In the rows, zero is written as 128.
Known rows, with every step that occurs:
B P N: [ 65 173 152 122  83 117 130 146 145 125  96 114 110  85 120 104 123 179
 125 108 126 145 148 154 106]
G C M Q: [105 138 133 180 128 161 141  89 148 143 140 192 100 147 112 134 119 137
 172 115 137 107 132  79  90]
C G H: [133 136 127 148 123 151 107 137 128  62 150 186  83  87  86 158 126 136
 166  89 102 150 113  99 108]
Q M C P N: [108 116 136  29  61 115 113 112  87 126  92  71 111 124 115 118 122 173
  96 114 100 143 112 174 145]
M Q: [139 103 133 146 115 127 129 141 139 133 123 136 114 147 110 105  89 133
 183 101 108 108 130 103 125]
J M Q: [129 110 144 118 135 150 178 119 135 134 133 165 119 154 101 125  99 109
 141  96 142 118 151 103 129]
M C G N: [138 145  56 112 109  90  94 144 136 106 146 158  60 104 117 166 123 117
 109 106 126 105 127 100 129]
H G C M: [ 67 143 128 126 133 147 184 109  99 134 147 216 134  88  84 153 162 127
  99 152 126 111 119  89  66]
C P N: [124 135 161 114  61 118 117 111  99  84 107 103  99  85 107 115 105 147
 118  89 110 156  91 164  98]
C M J P N: [112 142 176 120 119  78  87 128  93 139 142 156  65  85 135 160  87 195
  88 127 116 152 135 154 100]
Q M C P B: [109 118 120  78  79 163 106 112 116 127  49  77  81 150 116 127 135 160
 124 117 113 119 116 173 135]
G C M J P N: [101 131 164 135 117 103  92  86  92 150 162 159  65 106 141 155 106 187
 109 136 131 149 121 121  94]
H G N P C M J: [ 89 133 114 108 160 100 190 173 173 154 146 142 133 113  89 185 156 147
 137 139 106 105 159 120 119]
C P: [126 106 135 140  61 112 113 117 119  75 134 126  98 113  97 119 126 140
 149  91  92 161  94 143 123]
N P C M Q: [103 169 164 189 133 163 154 144 206 193 131 155 124 150 109 118 135 147
 194  88 108 106 165 140  92]
H G N P C: [112 132 111 102 147 114 210 155 166 146 135 116 157 106 105 126 191 102
 172 125 108  96 155 115 118]
Q M C: [101 115 100  46 112 120 130 139 109 151 102 105 134 150 115 114 137 156
 114 131  83  90 141 123 162]
Q M J P: [116  39 148  63 115  73 111 145  95 137 144  97  89 126 131 133 123 174
 133 136  73 148 136 136 177]
B P C G: [ 65 157 145 176  81 149 137 194 173 116 136 145  75  70  97 150 136 112
 156  65 121 145 123 166  93]
G N: [143 139  94 117 139 103 153 111 140  71 114 135 106 108 130 127 138 110
 149 106 118  91 138  92 141]
J M C P: [118 119 109  93  71 122 127  98 116 116 147 150 105 161  88 144 129 144
  99  97 126 163 123 135 149]
N P: [101 135 128 134 100 112 126 144 169 166 143 126 131 131 109  90 153 169
 150 119  76 119 142 121 118]
J P N: [135 135 172 115 103  90 108 109  90 135 130 131  90  78 154  99 120 151
 123 112 115 144 130 153  99]
Q M: [ 98 111 140  62 124 137 164 135 109 112 100 111 130 106 117 113 144 129
 119 120  82  95 129 131 146]

Rows:
[159  84 125 142 122  77 109 162 130  94 175 125  30  87 134 192 111  93
 167  82 126 137 115 133 134] => M J P C G N
[111 147 104  88 120 134 145 116 119 148 134 163 129 161 104 136 120 135
  89 113 130 107 147 112 144] => J M C
[ 86 101 165  95 120  88 131 112  61 167 170 178  95  83 111 170 122 180
  86 168 134 161 120 117  75] => H G C M J P N
[125 171 128 176 157 142 176 121 224 158 125 152 111 149 131 135 155 128
 206  92 131  92 188 116 115] => G N P C M Q
[ 99 201 161 168 140 170 164 132 142 106 107 178 120  96 112 147 128 102
 139  82 111  82 126 152  82] => P C M
[120 153 145 169 126 174 130 154 188 124 160 152 105 107  87 139 162 135
 213  75  88 141 130 125 101] => N P C G H
[116 149 135  66  69 127 129  91  95 124 123 127 102 134 102 140 108 155
  69  99 145 158 120 160 123] => J M C P N
[104 133 151 182 137 149  87  87 125 151 117 164  34 133 141 164 121 170
 138 140 147 126 124 123  80] => G C M J P B
[114 150 150 160 110 158 141 175 128 106 136 148  85  68 100 153 113  70
 140  61 112  97  91 151  76] => P C G
[142  81 159 146 116  97 105 160 116 136 151 100  95 135 126 137 101 134
 192  93  93 133 112 147 142] => M J P C
[131 157 116 137 139 126 173 130 199 131 122 101 129 132 134 111 177 112
 198  94 101  84 157 119 131] => G N P C
[123 150  98 104 133 159 121 117 130 104 163 211  88 135  77 182 125 141
 115  96 137 154 143  93 137] => J M C G H
[130 142 126  97  50 105  79 113  98 123 114  97  98 130 106 118  98 179
 115 101 112 151 103 159 117] => M C P N
[116 149 143 169 127 139 136 126 148 134 123 190 102 126 109 135 100 147
 146 103 119 112 146 113  97] => C M Q
[124 174  68 137 113 130  85 139 194 173 106 124  38 120 132 149 149 149
 121 116 141  90 150 127  94] => M C G N P B
[106 204 124 157 155 136 177 112 207 129 122 158 115 112 133 138 185 121
 161  97 112  84 174 128 108] => G N P C M
[110  87 110  56  61 109 111 123 106 117 115  94 111 151 102 122 144 170
 124 117  80 150 117 152 172] => Q M C P
[122 166 107 152 126 144 119 138 191 132 103 133  34  75 134 148 156 118
 123 106 138  95 144 131  74] => C G N P B
[129 137 148 161  79 163 106 108 126  84  69 105  68 111 112 125 119 129
 149  93 125 132  94 169  87] => C P B
[ 85 160 147 185 108 174 133 165 187  76 135 165  88  93  82 163 148 141
 217  66 121 172 139 136 116] => B P C G H
[110  56 172  90 110 109 122 186  97 133 160 107  53  83 122 174 117 114
 132  94  86 141 107 169 137] => Q M J P C G
